Known rows, with every step that occurs
babobam > toli > zagazen > vibefe > parad: [ 7.03 -2.50  2.07  0.97 -1.31  1.30  3.28  1.23 -3.25 -0.75  0.60  0.94
  1.42  2.71 -5.51 -1.68 -2.41 -0.80  0.64  1.70]
sose > parad > toli > zagazen > zigo > babobam > vibefe: [ 7.99  0.17  1.76  2.77 -6.56 -0.10  1.89  2.24  1.40 -0.92  1.32 -0.61
  1.37  3.56 -2.21 -0.39 -1.40 -2.03 -0.63 -3.35]
zigo > parad: [ 4.09 -0.76 -0.52 -1.85 -2.03  4.23  1.47  1.95  0.06  1.86  0.64  1.78
  0.74 -2.01 -2.83 -1.11 -2.32  0.00 -0.49  2.59]
parad > toli > zagazen > zigo > babobam > sose: [ 7.59  2.38  1.72  0.18 -4.34 -0.37  3.04  2.97 -0.95 -1.82 -0.83 -2.09
  1.06  1.18 -4.02 -0.90  0.45 -1.81 -2.20 -2.29]
vibefe > parad > toli > zagazen: [ 7.97 -2.20  2.02  0.67 -4.63  0.38  1.20  1.35 -0.74 -0.82 -1.86 -1.85
  2.09  2.95 -3.65 -0.29 -0.67 -0.66  3.57 -0.51]
parad > toli: [ 5.59  0.58  0.87 -1.01 -3.87  0.21  2.18  1.46 -0.80 -1.47 -1.22 -0.25
  2.21 -0.18 -1.75 -0.83  0.12 -0.44 -1.40  0.37]
zigo > babobam > sose > zagazen > vibefe: [ 5.80 -0.11  0.55 -1.66 -0.83  4.66  1.75  3.01 -1.96 -2.74 -0.47  4.15
  2.89 -0.45 -7.92 -0.23 -2.55  0.96 -0.77  0.33]
sose > parad > toli: [ 6.22 -0.89 -0.07  1.66 -5.80  1.77  1.23  0.60  1.51 -0.79  0.76 -0.36
  2.17  2.45 -1.23 -1.20 -1.17 -1.03  0.44 -0.57]
zigo > babobam > toli > zagazen > vibefe: [ 6.24  0.84  2.90 -1.94 -0.38  1.45  3.84  3.90 -2.68 -1.97  0.70  2.94
  3.38  0.93 -6.59 -1.49 -3.34  0.05 -2.69  0.42]
toli > zagazen > vibefe > parad: [ 7.32 -4.73  1.38  1.05 -0.99  2.33  1.71  1.32 -3.19 -0.44 -1.55  2.09
  1.66  5.14 -6.81  1.04 -1.11  0.27  3.16 -0.56]
babobam > zigo > parad > toli > zagazen > vibefe: [ 4.09 -0.60 -1.74 -0.10 -1.94  2.95  1.66  0.78  0.31  0.50  4.15 -0.20
  4.10 -1.83 -5.19 -2.16 -1.98 -0.32 -0.55  0.41]
vibefe > parad > toli > zagazen > zigo: [ 7.62 -1.95  2.38  1.14 -5.32 -0.82  0.26  2.27 -0.16 -0.58 -1.71 -2.91
  1.68  3.22 -3.16 -0.66 -0.38 -0.14  2.77 -1.57]
toli > zagazen: [ 6.95 -2.03  0.75 -0.60 -1.45  0.03  3.11  1.83 -2.12 -0.55 -2.04  3.93
 -0.43  2.51 -4.08  2.10  0.82 -0.15  0.64  0.11]
zigo > babobam > sose > parad > toli > zagazen: [ 7.31  1.48  0.81  0.02 -3.14  3.51  3.10  2.25 -0.17 -1.84  1.03  0.35
  2.65  1.08 -6.01 -0.78 -2.01 -1.75 -0.86 -0.98]
babobam > vibefe > parad > toli: [ 6.21 -2.73  2.50  1.04 -3.72 -0.03  1.01  0.41 -1.26 -0.29  0.06 -0.22
  2.25  0.37 -2.37  0.65 -1.72 -0.70  1.24  0.50]
vibefe > parad > toli: [ 6.10 -2.19  1.91 -0.18 -4.37  0.91  0.09  1.41 -0.21 -0.83 -1.40 -2.00
  3.44  1.41 -2.96 -1.04 -1.35  0.47  2.75  0.40]
zagazen > zigo > babobam: [ 3.54  0.50  2.66 -2.63 -2.19 -1.14 -0.32  5.45  0.31 -0.95 -0.70  1.47
  2.52  0.55 -3.74 -0.34 -1.12  2.96 -3.38 -1.54]
vibefe > parad > toli > zagazen > zigo > babobam: [ 7.65 -0.78  3.21  0.10 -5.19 -0.49  0.29  3.50  0.12 -1.11 -1.42 -2.76
  2.94  2.99 -4.17 -0.92 -1.29  0.17  1.97 -2.26]
babobam > sose > zagazen > toli: [ 5.99 -3.40 -1.07 -0.12 -2.36  4.12  2.13 -0.33 -2.71 -1.40 -0.98  4.15
 -0.04  0.54 -6.20 -1.09 -0.36 -0.19  1.29  1.37]
zigo > parad > toli > zagazen: [ 7.05  1.13 -0.21 -0.32 -4.52  3.26  3.34  1.61 -0.14  1.18  0.25 -0.87
  0.25 -0.92 -2.46 -1.67 -1.32 -2.70 -0.22  0.64]
parad > toli > zagazen > zigo > babobam: [ 7.52  1.98  2.33 -0.43 -4.88 -1.68  2.48  3.76 -0.55 -1.66 -1.39 -1.11
  1.47  1.85 -3.09 -0.58  0.46 -0.97 -2.18 -2.90]
vibefe > parad: [ 4.95 -4.11  1.71 -0.89 -2.26  1.31 -0.60  1.57 -0.57 -0.09 -1.37  0.83
  2.57  1.70 -3.98  0.30 -1.73  2.22  3.23  1.45]
sose > parad: [ 4.97 -2.82 -0.30  0.92 -3.62  2.26  0.61  0.89  1.19 -0.15  0.74  2.52
  1.43  2.70 -2.37  0.20 -1.43  0.67  1.19  0.47]

Rows
[ 7.51 -3.66  0.41  1.22 -4.74  2.95 -0.30  1.56 -1.23 -2.49 -1.96  2.65
  2.19  2.52 -5.03 -0.57 -1.73  0.98  3.87 -0.47] | sose > zagazen > vibefe > parad > toli
[ 7.36 -2.51  3.00  2.13 -4.62 -1.54  1.02  1.32 -1.15 -0.10 -0.32 -1.16
  0.84  1.93 -2.43  0.77 -0.83 -1.09  1.08 -1.27] | babobam > vibefe > parad > toli > zagazen > zigo
[ 4.18  0.23 -1.67 -0.67 -2.76  1.81  1.81  1.09  1.26  0.62  3.73 -0.03
  3.24 -2.85 -3.81 -1.79 -1.32 -0.36 -0.57  0.83] | babobam > zigo > parad > toli > zagazen
[ 5.99 -0.39 -1.13  2.02 -3.83  4.04  2.28 -0.92  0.05 -0.89  1.51 -1.36
  1.31  0.54 -3.56 -1.41 -0.84 -2.12  0.09  0.99] | babobam > sose > parad > toli
[ 6.53  0.74 -1.30  1.01 -5.00  3.39  1.27  1.44  0.16 -0.87 -0.05 -0.13
 -1.17 -2.08 -3.52 -1.70 -0.20 -1.28 -0.24  0.52] | babobam > sose > zagazen > zigo > parad > toli
[ 7.73  1.68  2.70  0.37 -4.90 -2.05  2.84  3.23 -0.95 -1.52 -0.70 -0.73
  1.11  1.56 -2.78  0.06  0.14 -1.76 -2.53 -3.00] | parad > toli > zagazen > zigo > babobam > vibefe
[ 7.58 -0.59  0.44  2.93 -6.80  0.12  1.40  1.41  1.67 -0.58  0.52 -1.19
  0.53  4.32 -1.60 -0.81 -0.10 -1.60  0.52 -2.55] | sose > parad > toli > zagazen > zigo
[ 5.33  1.21 -0.34 -1.12 -4.26  3.74  2.09  1.62  0.38  1.20  0.75 -1.15
  1.39 -2.34 -1.77 -2.44 -2.02 -1.67 -1.02  1.54] | zigo > parad > toli
[ 5.50 -3.72  1.52  0.68 -2.35  3.14  0.03  0.95 -2.32 -0.99 -0.72 -1.22
  4.62  3.24 -5.57 -1.58 -2.54  0.81  2.11  0.03] | zagazen > vibefe > parad > toli
[ 6.59  0.27  1.78 -0.55 -1.82 -0.13  2.33  3.86 -1.35 -0.99 -1.00  1.51
  0.04  2.00 -5.67  0.78  0.18  0.17 -1.65 -1.81] | toli > zagazen > zigo > babobam > sose
[ 7.45  0.86  1.53  0.61 -5.03 -1.96  2.39  2.49 -0.69 -1.20 -1.53 -1.33
  0.22  2.23 -2.00 -0.35  1.45 -1.32 -1.36 -2.17] | parad > toli > zagazen > zigo
[ 4.88  1.59  1.55 -0.05 -4.19  0.93  0.38  3.77  1.21 -1.26  1.04 -1.84
  2.46  0.73 -3.92 -1.96 -1.44  0.41 -2.92 -2.16] | zagazen > zigo > babobam > sose > parad > toli
[ 6.90  0.29 -0.28  0.28 -3.74  4.54  3.14  1.31 -1.11  1.06  0.58 -1.02
  1.09  0.13 -3.73 -2.10 -1.98 -2.74 -0.19  0.30] | zigo > parad > toli > zagazen > vibefe
[ 7.25 -1.58  3.38  0.16 -2.89 -1.67  1.16  4.14 -0.92 -0.41 -0.90  1.45
  0.71  3.14 -4.85  1.47 -0.87  0.63  0.05 -2.64] | toli > zagazen > zigo > babobam > vibefe > parad
[ 7.84 -0.44  2.57  0.74 -4.66  0.73  0.85  2.70 -0.37 -1.24 -0.91 -3.65
  2.52  2.22 -5.23 -1.18 -1.25 -0.67  1.95 -1.78] | vibefe > parad > toli > zagazen > zigo > babobam > sose
[ 6.34  1.67  2.98 -2.59 -1.12  0.31  3.94  4.07 -1.75 -1.86  0.39  3.07
  2.46 -0.06 -5.21 -0.97 -2.68 -0.06 -2.75  0.71] | zigo > babobam > toli > zagazen
[ 7.71 -2.80  2.53  1.71 -3.93 -0.38  1.90  0.41 -1.70 -0.33 -0.41 -0.03
  1.24  1.57 -2.90  1.16 -1.16 -1.58  1.95 -0.21] | babobam > vibefe > parad > toli > zagazen
[ 4.33  1.10  0.62 -0.54 -5.03  0.72  0.11  3.23  1.25  1.15  0.54 -2.45
  0.71 -1.11 -1.11 -2.60 -0.94 -0.04 -2.43 -0.47] | zagazen > zigo > parad > toli
[ 7.08  0.54  0.80  0.68 -2.40  4.75  2.90  2.01 -1.09 -1.95  1.32  0.08
  3.53  2.13 -7.34 -1.21 -2.67 -1.65 -0.81 -1.37] | zigo > babobam > sose > parad > toli > zagazen > vibefe
[ 6.20  0.06  2.11  0.20 -2.48 -1.99  3.30  2.63 -1.66 -0.64  0.37  1.06
 -0.77  1.20 -2.76 -1.38 -0.41 -0.58 -2.32  0.82] | babobam > toli > zagazen > zigo
[ 7.75  0.55  1.24  1.89 -6.62  0.39  1.53  2.76  1.88 -1.11  0.78 -1.01
  1.82  3.93 -2.59 -0.96 -1.06 -1.31 -0.21 -3.23] | sose > parad > toli > zagazen > zigo > babobam
[ 6.57 -0.08  2.40 -1.16 -2.39 -1.45  1.81  4.65 -0.92 -0.87 -1.58  2.38
  0.42  2.81 -4.71  1.16  0.18  0.98 -1.56 -2.39] | toli > zagazen > zigo > babobam
[ 5.01  0.32  0.65 -1.02 -1.49  4.25  1.85  2.45  0.08 -1.42  1.30  1.89
  3.21  0.07 -6.14 -0.55 -2.80  0.27 -1.11  0.32] | zigo > babobam > sose > parad
[ 7.04 -0.08  1.21 -0.63 -2.81  4.57  1.10  2.85 -1.33 -2.98 -0.45  1.03
  4.04  0.09 -7.68 -1.36 -3.07  0.18  0.88 -0.40] | zigo > babobam > sose > zagazen > vibefe > parad > toli
[ 7.08 -0.23  1.31  0.92 -3.11  0.54  1.89  3.39 -0.11 -0.64  0.05  1.09
  0.07  3.30 -5.37  0.51 -0.44 -0.25 -0.74 -2.47] | toli > zagazen > zigo > babobam > sose > parad
[ 3.76  1.53  3.20 -2.37 -2.32 -1.57  0.77  5.35 -0.09 -1.16  0.69  0.62
  2.47 -0.45 -3.36 -2.07 -2.01  2.16 -4.46 -0.46] | zagazen > zigo > babobam > toli
[ 7.36 -0.36  3.83 -0.78 -3.01  0.27  2.10  3.26 -1.20 -1.36 -0.18  1.14
  3.43  0.86 -5.01  0.87 -2.78 -0.43  0.05 -1.40] | zigo > babobam > vibefe > parad > toli > zagazen
